What can hang from each mark:
Z49: Z966
Z917: Z526 Z624 Z714
Z123: Z714
Z966: Z49
Z526: Z255 Z624 Z714 Z917 Z966
Z714: Z123 Z526 Z917
Z624: Z526 Z917

Every row comes from one small tree of marks. Brackets hold a mark, then the marks that hang from it, in the order of their numbers. Every link used is in the known rows. Which tree was each row made from?
Known rows:
{Z917 Z714}: [-0.10  0.06  0.05  0.11 -0.04 -0.05  0.23  0.14  0.02  0.11 -0.10  0.01
 -0.45 -0.16  0.09  0.10  0.54 -0.09  0.14 -0.09  0.37  0.08 -0.03]
{Z526 Z255 {Z714 Z123 {Z917 Z624}} {Z966 Z49}}: [ 0.26  0.05 -0.07  0.20  0.02  0.07 -0.26 -0.06  0.05 -0.12 -0.14  0.01
  0.45  0.13  0.10  0.34 -0.20  0.08 -0.52 -0.03  0.00 -0.13  0.05]
{Z49 Z966}: [-0.14 -0.07  0.05  0.09 -0.05 -0.08  0.12  0.08  0.12 -0.05 -0.35 -0.14
 -0.02  0.21  0.00 -0.03  0.61  0.15  0.05 -0.03  0.23  0.08 -0.02]
{Z714 Z526 {Z917 Z624}}: [-0.16  0.03 -0.01 -0.18 -0.10 -0.10  0.09  0.13  0.00  0.06 -0.07 -0.17
 -0.09  0.05 -0.09 -0.21 -0.49  0.08  0.27  0.02 -0.10  0.12 -0.05]
{Z624 {Z917 {Z714 Z123}}}: [ 0.02 -0.04  0.07  0.03  0.08 -0.14  0.16  0.05 -0.18  0.01  0.05 -0.15
 -0.32 -0.15  0.11  0.01 -0.01  0.11  0.14 -0.02  0.06  0.07  0.00]
{Z624 {Z526 {Z966 Z49}} Z917}: [-0.15 -0.77  0.07  0.16  0.27 -0.11  0.31 -0.05 -0.05 -0.19  0.43 -0.44
 -0.30  0.25 -0.37 -0.29 -0.28  0.04 -0.03 -0.10 -0.29  0.09  0.06]
{Z917 {Z526 {Z966 Z49}}}: [-0.11 -0.39  0.00 -0.02 -0.17 -0.05  0.35  0.05  0.14  0.03  0.00 -0.13
 -0.16  0.08 -0.02  0.01  0.26 -0.21  0.01 -0.10  0.09 -0.02 -0.11]
{Z917 Z526 {Z714 Z123}}: [ 0.01  0.34  0.05 -0.18 -0.24 -0.01  0.34  0.06 -0.11  0.19 -0.23  0.20
 -0.18 -0.48  0.27  0.16  0.23 -0.16  0.27  0.02  0.32  0.01 -0.17]
{Z917 Z526 Z714}: [-0.09  0.01  0.04 -0.14 -0.12 -0.03  0.40  0.12 -0.06  0.20 -0.16  0.21
 -0.47 -0.43  0.19 -0.02  0.36 -0.21  0.28 -0.07  0.40  0.05 -0.16]
{Z966 Z49}: [-0.10 -0.28 -0.01  0.36 -0.16 -0.13  0.28  0.17  0.22  0.09  0.03 -0.35
 -0.34  0.52 -0.19  0.37  0.36 -0.07 -0.09 -0.15  0.25  0.07  0.03]
{Z917 {Z714 Z123}}: [ 0.00  0.40  0.05  0.08 -0.16 -0.03  0.18  0.08 -0.04  0.10 -0.16  0.01
 -0.15 -0.21  0.16  0.27  0.40 -0.05  0.12 -0.01  0.31  0.04 -0.06]
{Z917 Z624 {Z714 Z123 {Z526 Z255 {Z966 Z49}}}}: [ 0.10  0.17 -0.02  0.02 -0.18  0.12  0.13  0.02  0.02  0.10 -0.21  0.27
  0.22 -0.24  0.13  0.02  0.16 -0.08 -0.01 -0.07  0.12  0.02 -0.18]
{Z526 Z255 Z624 {Z714 Z123} Z917}: [ 0.33 -0.17 -0.16  0.35  0.30  0.05 -0.81 -0.11  0.01 -0.06 -0.04  0.43
  0.11  0.16  0.26  0.34  0.20  0.00 -0.59  0.12  0.08 -0.18  0.28]
{Z917 {Z624 {Z526 Z966}} {Z714 Z123}}: [-0.01  0.21  0.06  0.00 -0.15  0.00  0.19  0.00 -0.03  0.10  0.01  0.23
 -0.09 -0.61  0.00  0.03  0.24 -0.07  0.21 -0.04 -0.04  0.05 -0.10]
{Z624 {Z526 {Z714 Z123} Z917 {Z966 Z49}}}: [ 0.03 -0.21  0.00  0.43  0.21 -0.01  0.11 -0.07 -0.02 -0.22  0.29 -0.10
  0.03  0.18 -0.03  0.10 -0.28 -0.16 -0.39  0.01 -0.11 -0.04  0.10]
{Z624 {Z917 Z526 Z714}}: [-0.06 -0.37  0.06 -0.15  0.11 -0.14  0.33  0.07 -0.19  0.09  0.04 -0.01
 -0.58 -0.34  0.14 -0.22 -0.05 -0.03  0.27 -0.06  0.12  0.08 -0.07]
{Z624 {Z917 {Z526 Z255} Z714}}: [ 0.00 -0.46  0.05 -0.26  0.21 -0.04  0.19  0.06 -0.19  0.07 -0.02  0.11
 -0.46 -0.26  0.13 -0.29  0.03  0.06  0.22 -0.08  0.13  0.05 -0.04]
{Z123 {Z714 {Z526 Z917}}}: [-0.14  0.42  0.03  0.14  0.17  0.07  0.16  0.01  0.02  0.03  0.34  0.00
 -0.23  0.14 -0.04 -0.24  0.10 -0.13  0.24 -0.02  0.09  0.09  0.07]
{Z714 Z123 Z917}: [-0.01  0.44  0.04 -0.13 -0.20 -0.14 -0.05  0.08 -0.04 -0.02 -0.09 -0.32
  0.16  0.16  0.03  0.27 -0.30  0.20  0.07  0.10 -0.09  0.00  0.01]
{Z526 {Z966 Z49}}: [-0.10 -0.36  0.00  0.28 -0.10 -0.06  0.20  0.05  0.23 -0.09  0.09 -0.32
 -0.07  0.41 -0.15  0.13  0.41 -0.12 -0.21 -0.14  0.05 -0.01 -0.02]
{Z624 Z526}: [-0.25 -0.27  0.07  0.05  0.08 -0.05  0.22  0.05  0.05 -0.01  0.15 -0.28
 -0.38  0.08 -0.36 -0.11  0.22 -0.01  0.30 -0.04  0.05  0.12  0.14]
{Z714 Z123 {Z526 Z255 {Z917 Z624} Z966}}: [ 0.07 -0.03 -0.05 -0.16  0.02  0.12 -0.20 -0.04  0.01 -0.16 -0.05  0.14
  0.47  0.09  0.17 -0.31 -0.16  0.04 -0.05  0.08 -0.33 -0.07 -0.02]

Which tree is each row?
[ 0.05  0.14 -0.02  0.02 -0.11 -0.03  0.18  0.03 -0.04  0.08 -0.20 -0.04
 -0.15 -0.29  0.18  0.21  0.11 -0.19  0.18  0.05  0.31 -0.03  0.04]	{Z917 {Z526 {Z714 Z123}}}
[ 0.07  0.05  0.03  0.04 -0.10  0.08  0.13  0.00  0.01  0.11 -0.04  0.30
  0.03 -0.36 -0.05  0.10  0.24 -0.01  0.00 -0.10  0.01  0.03 -0.10]	{Z917 {Z624 {Z526 Z255 {Z966 Z49}}} {Z714 Z123}}
[-0.07  0.36  0.06  0.03  0.10  0.07  0.05 -0.02  0.08  0.08  0.37  0.04
 -0.06  0.04 -0.27 -0.05 -0.02  0.08  0.08 -0.12 -0.09  0.05  0.04]	{Z123 {Z714 {Z917 {Z624 {Z526 Z255 {Z966 Z49}}}}}}
[-0.01 -0.64  0.03  0.10  0.55  0.01 -0.01 -0.07 -0.17 -0.15  0.20 -0.20
 -0.39  0.00 -0.25 -0.29 -0.22  0.14  0.07 -0.03  0.01  0.08  0.28]	{Z624 {Z526 Z255 Z714} Z917}
[ 0.03 -0.07 -0.02  0.08  0.04  0.02 -0.08  0.03  0.05  0.09 -0.07  0.07
 -0.15 -0.30 -0.14  0.07  0.21  0.05  0.21 -0.03  0.05  0.05  0.19]	{Z917 {Z624 {Z526 Z255 {Z714 Z123}}}}
[ 0.02  0.29 -0.02 -0.07 -0.28 -0.03  0.11  0.00  0.00 -0.06 -0.06 -0.23
  0.50  0.19 -0.01  0.05 -0.72  0.05 -0.07  0.07 -0.30  0.00 -0.18]	{Z714 Z123 {Z526 {Z966 Z49}} {Z917 Z624}}
[ 0.03  0.43  0.02 -0.17 -0.30 -0.18 -0.10  0.12  0.01  0.10 -0.12 -0.14
  0.10 -0.09  0.04  0.29 -0.28  0.23  0.18  0.06 -0.18  0.02 -0.01]	{Z714 Z123 {Z917 Z624}}
[ 0.00  0.09 -0.05  0.27  0.26  0.20 -0.19 -0.15  0.11 -0.02  0.37  0.22
  0.09  0.37 -0.10 -0.19  0.22 -0.16 -0.26 -0.04  0.00 -0.04  0.06]	{Z123 {Z714 {Z526 Z255 Z624 Z917 {Z966 Z49}}}}
[-0.07  0.26 -0.02  0.23  0.22  0.12 -0.12 -0.15  0.07 -0.03  0.42  0.15
 -0.03  0.12 -0.06 -0.27  0.21 -0.21 -0.05  0.02 -0.05 -0.01  0.06]	{Z123 {Z714 {Z526 Z624 Z917 Z966}}}
[-0.02  0.40  0.04 -0.35 -0.26 -0.11  0.09  0.07 -0.10  0.04 -0.14 -0.17
  0.13 -0.06  0.11  0.18 -0.44  0.11  0.19  0.12 -0.08 -0.03 -0.08]	{Z714 Z123 {Z917 Z526}}
[ 0.03  0.31  0.02 -0.40 -0.33 -0.12  0.02  0.03 -0.03  0.06 -0.11  0.01
  0.24 -0.33  0.15  0.07 -0.41  0.09  0.18  0.08 -0.30 -0.05 -0.15]	{Z714 Z123 {Z917 {Z526 Z966} Z624}}
[ 0.04  0.11  0.05 -0.10 -0.06  0.10  0.05 -0.03 -0.03  0.08 -0.06  0.34
  0.03 -0.55 -0.01 -0.06  0.31  0.02  0.15 -0.05 -0.03  0.02 -0.06]	{Z917 {Z624 {Z526 Z255 Z966}} {Z714 Z123}}
[ 0.14  0.06 -0.04 -0.23 -0.16  0.02 -0.27 -0.09 -0.01 -0.02 -0.11  0.05
  0.45  0.19  0.04  0.24 -0.33  0.09 -0.29  0.09 -0.16 -0.16 -0.10]	{Z714 Z123 {Z917 {Z526 Z255 Z624 {Z966 Z49}}}}
[ 0.15 -0.35 -0.14  0.54  0.25 -0.11 -0.52 -0.02  0.06 -0.02  0.15  0.25
 -0.36  0.11  0.19  0.29  0.21 -0.19 -0.50  0.07  0.13 -0.09  0.25]	{Z526 Z624 Z714 Z917}
[-0.08 -0.13  0.02 -0.41 -0.01 -0.04  0.00  0.11 -0.03  0.03 -0.13 -0.05
 -0.12  0.07  0.01 -0.10 -0.21  0.14  0.16  0.00  0.02  0.00 -0.02]	{Z714 {Z917 {Z526 Z255}}}
[-0.04 -0.20 -0.08 -0.17  0.15  0.08 -0.38 -0.04 -0.01 -0.04 -0.08 -0.04
  0.15  0.40 -0.15 -0.19 -0.30  0.11 -0.10  0.09 -0.01 -0.01  0.05]	{Z714 {Z526 Z255 Z624} Z917}
[ 0.02  0.28 -0.05 -0.09 -0.09  0.03 -0.28 -0.17 -0.07 -0.16 -0.03 -0.17
  0.58  0.22 -0.02 -0.03 -0.56  0.01 -0.19  0.21 -0.28 -0.08 -0.07]	{Z714 Z123 {Z526 Z624 Z966} Z917}
[-0.09 -0.08 -0.02 -0.32  0.02  0.03 -0.10  0.10  0.00  0.02 -0.15 -0.05
  0.06  0.13 -0.09 -0.30 -0.40  0.18  0.21  0.00 -0.09  0.08 -0.01]	{Z714 {Z526 Z255} {Z917 Z624}}
[ 0.00  0.10 -0.01 -0.15  0.00  0.20 -0.05 -0.10  0.01 -0.20 -0.18 -0.18
  0.54  0.21 -0.02 -0.25  0.07  0.02  0.06  0.07 -0.06 -0.05 -0.01]	{Z714 Z123 {Z526 Z255 Z966}}
[ 0.14 -0.32 -0.09  0.11  0.10  0.13 -0.27 -0.20 -0.01 -0.16  0.00 -0.13
  0.50  0.45 -0.11 -0.07 -0.18  0.02 -0.34  0.07 -0.17 -0.09  0.00]	{Z714 Z123 {Z526 Z255 {Z624 Z917} {Z966 Z49}}}
[ 0.08  0.15 -0.06 -0.22  0.04  0.15 -0.47 -0.19 -0.06 -0.19 -0.12 -0.04
  0.72  0.30 -0.03 -0.13 -0.45  0.12 -0.27  0.18 -0.26 -0.13 -0.03]	{Z714 Z123 {Z526 Z255 Z624 Z966} Z917}
[ 0.06 -0.22 -0.03  0.21  0.02  0.05 -0.01 -0.02  0.11  0.01  0.01  0.05
  0.02 -0.14 -0.18  0.11  0.17 -0.02 -0.06 -0.08 -0.03  0.01  0.11]	{Z917 {Z624 {Z526 Z255 {Z714 Z123} {Z966 Z49}}}}
[-0.10  0.58  0.06 -0.17 -0.09 -0.04  0.15  0.06  0.03  0.24  0.22  0.11
 -0.29 -0.31 -0.05 -0.02 -0.01  0.00  0.40 -0.06  0.04  0.07 -0.01]	{Z123 {Z714 {Z917 Z526 Z624}}}
[ 0.23 -0.28 -0.08  0.09  0.22  0.12 -0.66 -0.15  0.03 -0.12  0.06  0.61
  0.25  0.04  0.29 -0.03  0.41 -0.02 -0.62  0.05 -0.16 -0.21  0.02]	{Z526 Z255 Z624 {Z917 {Z714 Z123}} Z966}
